Every row comes from one small tree of marks. The marks that hang from a mark follow it in brackets, in the order of their numbers. Every link used is in the known rows. Which tree was each row made from?
Known rows
q_904{q_963{q_737{q_465 q_853 q_986{q_818{q_55 q_106}}}}}: [-0.80  0.64 -1.30 -0.63 -3.05 -0.26  1.82 -2.14 -1.76 -0.60  0.62 -0.88
 -0.89  2.79  2.13  0.98 -3.04  1.33  1.41 -1.73 -0.54 -1.20  1.75 -0.31
 -0.56 -1.39  3.16 -2.37 -1.07]
q_581{q_904{q_963{q_737{q_465 q_853{q_818{q_55}}}}}}: [-0.74  1.48 -0.41  0.25 -1.12  1.93 -3.15 -3.20  1.45 -1.03 -1.62  1.14
 -0.18  2.00  1.81 -0.80 -3.37  0.20 -0.04 -2.27  2.86 -1.72  2.89 -1.23
 -2.05  2.00  0.38 -0.37 -2.08]
q_581{q_737 q_904}: [ 0.20 -0.91 -1.60  3.10  0.12  3.87 -1.08 -1.22  0.52  1.49 -1.50  3.69
 -5.79 -0.02  0.53 -1.78 -0.62 -2.14  1.36 -4.50 -0.15 -1.23  0.67 -0.83
 -1.21  3.28  1.28 -0.40 -1.02]
q_971{q_737{q_465{q_904} q_853 q_986{q_818{q_106}}}}: [-2.09  0.48 -0.15  1.37 -0.67  0.79 -0.16  0.33 -1.13 -0.82 -1.44 -0.72
 -3.43  2.38  2.52  1.37 -0.60 -0.69  1.40 -3.25 -0.07 -1.39 -1.50  0.55
  0.45 -0.06  2.17 -1.99 -4.42]
q_963{q_737{q_853{q_818{q_55}} q_986}}: [-1.46  0.66  0.79  2.41 -0.61 -0.95 -0.60 -1.55  1.26  0.70 -0.30  1.90
  0.01  3.38 -0.20 -1.34 -2.61 -1.54  1.86 -0.61  1.12  0.69  2.21  0.14
 -0.70  0.90  0.30 -0.04  0.07]
q_915{q_737{q_465 q_853 q_986{q_818}}}: [-0.99 -3.50  0.42  0.51 -1.38 -0.02 -0.92  0.97  0.51  0.77 -1.42 -0.42
 -2.65  1.73 -1.14  0.36 -1.48 -0.80  1.13 -0.56 -1.55 -1.84  2.90  1.03
 -0.24 -0.21  3.68 -1.00 -1.85]
q_971{q_737{q_465 q_853{q_818{q_55 q_106}} q_986}}: [-0.53  2.05  0.83  2.82 -0.85 -0.35  1.07 -2.30  1.01 -0.69 -2.30 -1.45
 -0.12  2.83  4.13  1.17 -1.72 -0.20 -0.60 -2.17  1.43  0.96  0.71 -0.55
 -0.23  0.75  0.38 -2.18 -1.61]
q_986{q_737{q_465 q_853} q_818{q_55 q_106 q_971}}: [ 2.72  1.82 -0.55 -0.77 -1.50 -0.50 -0.23 -0.96 -3.16 -3.14 -1.45 -1.15
  0.70  3.32  4.02  1.87 -2.83  1.18 -0.20 -0.90 -0.41 -1.45  4.00  1.60
 -0.89  0.83  1.96 -1.05  0.97]
q_986{q_737{q_853}}: [ 1.36 -1.32 -1.16  0.92 -0.79  1.78 -2.92 -0.98 -0.39 -0.89 -1.15  2.76
 -3.24  4.02 -0.03 -2.52 -1.03 -1.37  0.63 -2.63  2.39 -0.85  2.90 -0.29
 -0.44  0.21  1.46  1.90 -0.48]
q_963{q_737{q_853 q_986{q_818{q_55 q_106}}}}: [-0.76  1.49 -0.89  1.38 -1.73 -0.75  2.95 -1.15 -2.23 -0.04  1.09  0.70
 -1.55  3.64  1.08  0.67 -2.04 -0.23  3.88 -0.97 -2.07  0.95  1.20  0.29
 -0.94 -0.05  2.25 -1.68  0.30]
q_963{q_737{q_465 q_853 q_986{q_818{q_55 q_106}}}}: [-0.97  0.55 -1.18  0.62 -1.58 -1.34  2.06 -1.28 -1.95 -1.48  0.97 -0.36
 -0.41  2.54  1.43  1.59 -2.38  0.63  2.39 -0.14 -1.12 -0.21  2.47  0.27
 -0.37  0.05  2.58 -2.26 -0.39]
q_737{q_465 q_853 q_986}: [-1.13 -1.94 -0.34  1.48 -0.86  0.74 -1.62 -0.70  1.75  0.47 -0.93  1.48
 -1.51  1.78 -0.39 -2.21 -1.07 -1.94 -0.32 -0.96  0.97 -2.10  3.35  0.19
  0.72 -0.37  1.25 -2.11 -1.59]
q_818{q_55 q_971}: [ 2.24  2.95  0.28 -0.61  0.15  1.02  1.01 -0.84  0.58  2.04  0.87  2.28
  0.30  2.34  0.43 -3.42 -1.85 -2.55  1.01 -3.10 -3.05 -0.54  1.51  2.61
 -0.56  2.00 -0.20 -0.61  2.27]
q_986{q_818}: [ 0.65  1.08 -0.76  0.62  0.78  2.85  0.85  0.72  0.25  2.13 -0.24  2.87
 -4.01  3.31 -2.00 -1.99 -1.67 -0.86  3.45 -3.57 -2.94 -0.33  0.42  0.42
 -1.57  0.44  1.64 -0.16  1.18]
q_915{q_737{q_465 q_853{q_818{q_971}} q_986}}: [ 0.41 -2.82  2.19  1.84 -1.16 -1.85 -3.01 -0.03  2.53  0.86 -2.52 -0.81
  1.37  1.42  0.68 -0.25 -2.48 -1.85 -1.67  0.24 -1.21 -2.13  3.69  1.96
  0.32  0.20  1.66 -1.05 -0.59]
q_853{q_818{q_971 q_986{q_737{q_465}}}}: [ 3.08 -0.78  0.07  0.84  0.04 -1.28 -1.72 -1.46  2.01 -0.76 -3.62  0.17
 -0.33  1.75  3.04 -0.94 -2.97  0.34 -1.56 -1.06  0.64 -1.84  3.30  0.21
  0.55  0.73  0.84 -0.20  1.13]
q_986{q_737{q_465{q_904}}}: [ 0.21 -1.03 -0.57  0.05  0.05  1.13 -2.73  0.54 -0.17 -1.73 -0.24  2.57
 -2.64  1.84 -1.19 -1.55 -0.75 -1.97  0.53 -3.61  1.97 -2.32  1.47  1.05
  1.07  1.74  1.31  2.63 -2.47]
q_737{q_465 q_853{q_818{q_55 q_106 q_971 q_986}}}: [ 3.92  2.98  0.65  0.81 -1.10 -1.37  0.19 -2.16  1.26 -1.15 -2.28 -2.49
  4.36  1.62  5.02  0.65 -2.80 -0.20 -0.23  0.41 -0.73  0.52  3.31  0.29
 -0.06  1.07 -1.24 -4.73  2.67]
q_465{q_904{q_963{q_737}}}: [-0.28  0.23 -1.04 -1.06 -0.83  2.30 -1.97 -0.45  0.10  1.33  2.40  3.42
 -3.32  2.53 -2.01 -3.81 -1.45 -2.14  2.93 -5.25 -0.63 -1.70 -1.63  0.36
 -0.12  0.19  1.16  1.78 -1.88]
q_581{q_737{q_465 q_986} q_904{q_963}}: [-2.09 -2.77 -1.26  2.63 -1.98  2.98 -0.83 -2.39  1.61  2.03 -2.48  1.94
 -6.12 -1.57  2.17 -1.37 -1.35 -1.01 -1.88 -4.18  1.09 -3.88  1.32 -1.14
 -0.01  1.10  2.84 -2.27 -3.58]
q_55{q_737{q_465 q_853 q_986{q_818{q_106 q_971}}}}: [-0.11 -0.84  0.20  1.08 -0.99 -1.38  0.55 -0.28 -0.06  0.40 -2.01 -1.19
 -0.96  3.10  3.01 -0.23 -2.16  0.06  0.60 -2.09 -1.29 -2.89  1.32  0.69
  0.45 -1.79  2.49 -4.94 -0.33]
q_581{q_737{q_465 q_853{q_818{q_55}} q_986} q_904{q_963}}: [-2.39 -0.58  0.30  3.49 -2.16  1.83 -2.36 -3.04  1.82  0.72 -4.66  0.28
 -1.96 -0.68  3.81  0.38 -2.62 -0.46 -2.54 -2.21  4.05 -2.42  3.07 -1.25
 -1.16  2.13  0.88 -2.47 -3.25]
q_853{q_818{q_106 q_971{q_737{q_465{q_904{q_963}}}} q_986}}: [ 2.44  2.36  0.62 -0.10 -0.95  0.57 -0.49 -1.93  1.65  0.51 -2.60 -2.12
 -0.79  1.24  5.79 -0.40 -2.18 -0.04 -0.79 -4.87 -1.00 -1.22 -2.57  0.16
  0.77 -0.04  0.18 -2.58 -1.36]
q_971{q_737{q_853{q_818}}}: [ 0.63  1.11  0.16  1.91  1.07  2.48 -2.94 -1.16  1.85  0.77 -2.25  1.77
 -3.01  4.09  1.21 -1.85 -1.63 -0.97  0.61 -4.02  1.87  0.77 -0.18 -0.89
 -1.49  0.65 -0.02  0.81 -1.32]

Write each row's tree
[-0.68  3.86  2.22  2.06 -0.24 -1.50  1.48 -0.81  0.71  0.37 -1.54 -0.92
  1.04  1.46  4.29  0.96 -1.65 -1.90 -0.80 -3.18 -1.46 -0.55 -1.49  2.60
  0.96  2.31 -0.17 -1.77 -1.66] -> q_853{q_818{q_55 q_106 q_971{q_737{q_465{q_904} q_986}}}}
[ 3.63 -0.99 -0.75 -0.07 -0.56 -0.35 -0.26 -1.49  0.45  0.64 -1.56  1.49
 -2.93  2.42  2.77 -3.05 -1.65 -0.98  0.30 -2.43 -1.06 -1.47  2.02  0.64
  0.41  0.34  1.44 -0.25  1.46] -> q_818{q_971 q_986{q_737}}
[ 2.47  2.48  1.80  0.53 -0.14 -2.22  1.18 -0.53  1.59 -0.21 -2.06 -2.12
  3.13  1.27  4.20 -0.46 -2.02 -1.55  1.70 -3.12 -0.63 -0.44 -0.52  0.88
  1.24  1.94 -1.33 -3.86  0.99] -> q_853{q_818{q_55{q_737{q_465{q_904}}} q_106 q_971 q_986}}
[-0.10  0.03 -0.56 -1.26 -1.45  2.99 -4.46 -0.27  1.11 -0.30 -0.16  1.37
 -0.93  1.78 -0.67 -2.74 -1.26 -2.12  0.13 -3.64  2.07 -2.92  1.29  0.26
  0.34 -0.15  0.29 -0.51 -2.88] -> q_737{q_465{q_904{q_963}} q_853}
[ 0.71 -1.55 -1.92 -1.01 -0.10  0.96 -3.80 -1.13  0.25 -1.65  1.62  2.15
 -0.80  2.52 -1.38 -2.04 -1.85 -0.59  1.00 -1.79  0.86 -1.59  3.10 -0.52
  0.16  0.38  1.42  0.51 -1.02] -> q_963{q_737{q_465 q_853}}
[-0.41 -0.61 -1.07 -0.85  0.53  0.92 -2.57  0.34  0.23 -1.10  2.64  2.94
 -1.07  1.41 -2.70 -2.07 -1.19 -2.15  2.39 -3.37 -0.37 -1.80  0.50  0.94
  0.90  1.90  0.97  1.67 -2.03] -> q_963{q_737{q_465{q_904}}}
[-0.58  0.92 -0.04 -0.95 -0.49  0.92 -2.76  0.86 -2.00 -3.11 -1.47  0.81
 -1.00  2.68  0.33  0.68 -1.76 -0.63  1.26 -2.03  2.89 -1.78  3.05  1.70
 -0.47  2.27  1.41  1.55 -2.86] -> q_986{q_737{q_465{q_904} q_853} q_818{q_55}}
[ 2.45 -0.46 -1.10 -1.15 -0.61 -0.25  0.90 -1.87  0.33 -1.43 -1.10  0.25
 -1.53  1.40  2.05 -1.29 -1.45 -0.20  0.18 -2.05  1.22 -0.70  3.62 -0.24
  0.80  1.86  1.18  0.00  0.44] -> q_818{q_55 q_986{q_737{q_465}}}
[ 2.62 -0.08 -0.01  2.51 -1.10 -0.90 -3.65 -0.53  0.20 -1.82 -3.01 -1.89
  2.09 -0.73  4.67  1.80 -1.83 -0.98 -0.40 -1.01  0.99 -0.96  1.42  0.06
  1.03  1.61 -0.71 -3.56 -0.65] -> q_581{q_737{q_465{q_904} q_853{q_818{q_106 q_971 q_986}}}}
[-0.91 -0.34 -0.41  1.42 -2.50  0.50  0.06  0.06 -1.44  1.22 -1.38 -0.59
 -2.83 -0.74  3.17  1.46 -2.13 -0.50 -0.55 -3.90 -2.55 -3.77 -0.78  1.76
  0.66 -0.26  3.02 -2.91 -2.00] -> q_581{q_737{q_465{q_904{q_963}} q_986{q_818{q_106 q_971}}}}
[ 0.33 -1.35  0.53  1.26  0.90  0.83 -3.72 -0.35  2.85 -0.07 -2.44  0.80
 -0.19  3.47 -0.44 -2.25 -2.25 -0.63  0.59 -3.16  3.47 -1.28  2.19 -1.35
 -0.25  0.09 -0.03 -1.05 -0.77] -> q_55{q_737{q_465 q_853{q_818}}}
[-2.20 -1.50 -1.51 -0.84 -1.28  0.63  0.60 -0.91  0.12  1.66  0.36  1.67
 -4.32  1.86 -1.00 -1.36 -3.26  0.95  1.17 -3.11 -1.64 -3.07  1.15 -0.05
 -0.27 -1.58  3.89 -0.61 -1.79] -> q_904{q_963{q_737{q_465 q_986{q_818}}}}
[ 1.35 -1.51 -1.05 -1.54 -1.80  1.21 -2.24 -1.08  0.64 -0.81 -1.45  0.58
 -3.42  1.03  1.57 -2.23 -1.27 -0.96 -0.10 -3.95  2.32 -2.92  0.91 -0.37
  1.44 -0.09  1.75  0.40 -2.77] -> q_818{q_986{q_737{q_465{q_904{q_963}}}}}
[ 2.48 -1.03 -0.14  1.90 -0.52 -0.67 -0.63 -1.43  2.35 -0.81 -3.05 -1.79
  0.29  2.87  2.99 -0.68 -1.68  0.23  1.63 -2.26  2.10  0.35  1.39 -2.97
  0.67 -0.95 -0.13 -4.12  0.49] -> q_55{q_737{q_465 q_853{q_818{q_106 q_986}}}}
[-2.77 -1.41 -0.91  4.33 -0.24  2.52  0.98 -0.45  0.21  2.72 -3.00  2.77
 -7.67  0.03  0.97 -0.17 -1.16 -1.27  1.97 -3.22 -1.32 -1.91  0.27 -0.26
 -1.47  2.02  3.01 -1.86 -1.99] -> q_581{q_737{q_986{q_818}} q_904}
[-3.03 -1.88  2.10  2.88  0.08 -0.67 -3.60  0.73  3.09  0.40 -2.87  0.69
 -0.46  2.46 -0.32 -1.87 -1.46 -2.67  0.77 -2.76  3.76 -2.16  0.60  0.05
  1.08  0.15 -0.14 -1.63 -3.60] -> q_55{q_737{q_465{q_904} q_853{q_818} q_986}}
[ 0.81  1.91  1.20  0.64 -0.07  0.01 -2.34 -0.36  2.05 -1.30 -2.25 -0.78
  2.54  1.07  1.18 -0.38 -1.77 -2.12  1.37 -0.65  2.55  0.09  2.54  0.49
  0.36  2.37 -1.93 -2.09 -1.12] -> q_737{q_465{q_904} q_853{q_818{q_55 q_986}}}
[ 0.77 -1.38 -0.15  1.88 -0.13  0.74 -4.45 -0.85  1.13 -2.39 -3.14  1.37
 -0.99  3.39  0.34 -0.39 -2.54  0.10 -1.12 -1.48  4.07 -1.14  4.33 -0.76
 -0.41  0.63  0.74  1.76 -1.02] -> q_986{q_737{q_465 q_853{q_818}}}
[ 0.53  1.73  0.12  0.77  0.14  0.45 -1.94 -1.45  0.58 -0.38  0.31  2.12
  0.79  3.76 -0.63 -1.55 -2.95 -1.06  2.41 -1.52  1.19  1.20  2.44 -0.09
 -1.48  1.72 -0.40  1.31  0.82] -> q_963{q_737{q_853{q_818{q_55}}}}
[-0.23 -0.11 -1.76  0.17 -1.02  3.42 -0.78 -2.54  0.84  1.77  0.79  3.75
 -5.09  2.30 -0.06 -3.79 -1.68 -0.85  2.09 -4.79 -0.87 -2.08 -0.22 -1.17
 -1.54  0.76  1.95  0.24 -1.37] -> q_581{q_904{q_963{q_737}}}
[ 4.68  1.41 -0.56  0.07 -2.30 -1.33  0.81 -2.76 -1.69 -1.50 -1.32 -1.07
  0.43  2.94  5.70 -0.81 -1.53 -0.71  0.57 -0.67 -0.22  0.29  3.06  0.49
  0.14  0.60  0.66 -2.32  2.11] -> q_818{q_55 q_106 q_971 q_986{q_737{q_853}}}
[ 0.39  0.90 -0.10 -2.60 -0.70  2.33 -5.47 -1.18  0.56  0.03 -0.97  0.34
 -1.39  1.78  2.95 -2.53 -1.61 -1.47 -2.32 -5.35  1.35 -3.75 -0.36  1.75
  0.35 -0.13  0.77 -0.24 -4.15] -> q_818{q_971{q_737{q_465{q_904{q_963}} q_853}}}
[ 2.23  2.58 -0.76  0.07  0.03  1.66 -0.18 -0.95 -1.56  0.31 -1.06  0.03
 -2.80  4.09  3.90 -0.22 -1.73  0.34  1.34 -3.76 -2.68 -0.36 -0.94  0.78
 -1.56 -0.49  1.80 -1.77  0.28] -> q_986{q_818{q_106 q_971{q_737{q_853}}}}
[-1.48 -2.75 -1.28  0.56 -0.90 -0.50 -2.41 -1.28  0.76 -0.57  1.05  2.05
 -1.64  1.99 -0.89 -1.85 -1.71 -1.08  0.46 -0.79  0.85 -2.19  3.25 -0.23
  0.86 -0.46  2.17 -0.56 -1.82] -> q_963{q_737{q_465 q_853 q_986}}
[ 2.46 -2.07 -1.50  0.44 -1.07  0.58 -1.92 -1.67  0.21 -0.72 -1.92  1.20
 -3.55  3.09  1.92 -2.53 -1.01 -0.72  1.09 -1.74  2.42 -0.49  2.96 -1.28
  0.14 -0.20  1.27 -0.27 -0.11] -> q_818{q_986{q_737{q_853}}}
[-0.48 -0.24  1.01 -0.34 -0.16 -1.58  1.27 -0.95  1.68  2.11 -0.71  0.62
  0.04  1.70  1.73 -3.19 -1.88 -1.91 -0.60 -3.34 -0.98 -2.87  1.74  2.09
  1.47  0.80  1.14 -2.55  0.26] -> q_818{q_55{q_737{q_465 q_986}} q_971}
[ 1.78  3.76  0.07 -0.91  0.69  1.20  1.49  0.21 -0.42  1.96 -0.12  1.75
 -0.63  2.75  0.43 -1.72 -2.65 -1.06  2.26 -2.75 -4.22 -0.73  1.24  2.75
 -1.54  1.69  0.81 -1.01  2.34] -> q_986{q_818{q_55 q_971}}
[-1.49  2.20  0.95  2.25 -2.83 -0.53 -0.02 -1.74 -0.20  0.20  0.18  0.18
  0.54  3.00  1.96 -0.30 -2.21 -1.78  2.45 -2.16  0.91  0.52 -0.59  0.23
 -0.31 -0.08  0.20 -0.95 -1.57] -> q_465{q_904{q_963{q_737{q_853{q_818{q_55 q_106}} q_986}}}}
[ 1.02  2.54  1.00 -1.28 -0.27 -0.83 -0.73  0.68 -1.61 -1.37 -0.69 -1.35
  1.83  2.67  2.67  0.36 -1.99 -0.96  2.20 -3.14 -0.73 -2.00  0.45  2.12
  0.08  1.25  0.25 -3.26 -0.66] -> q_986{q_818{q_55{q_737{q_465{q_904} q_853}} q_106 q_971}}
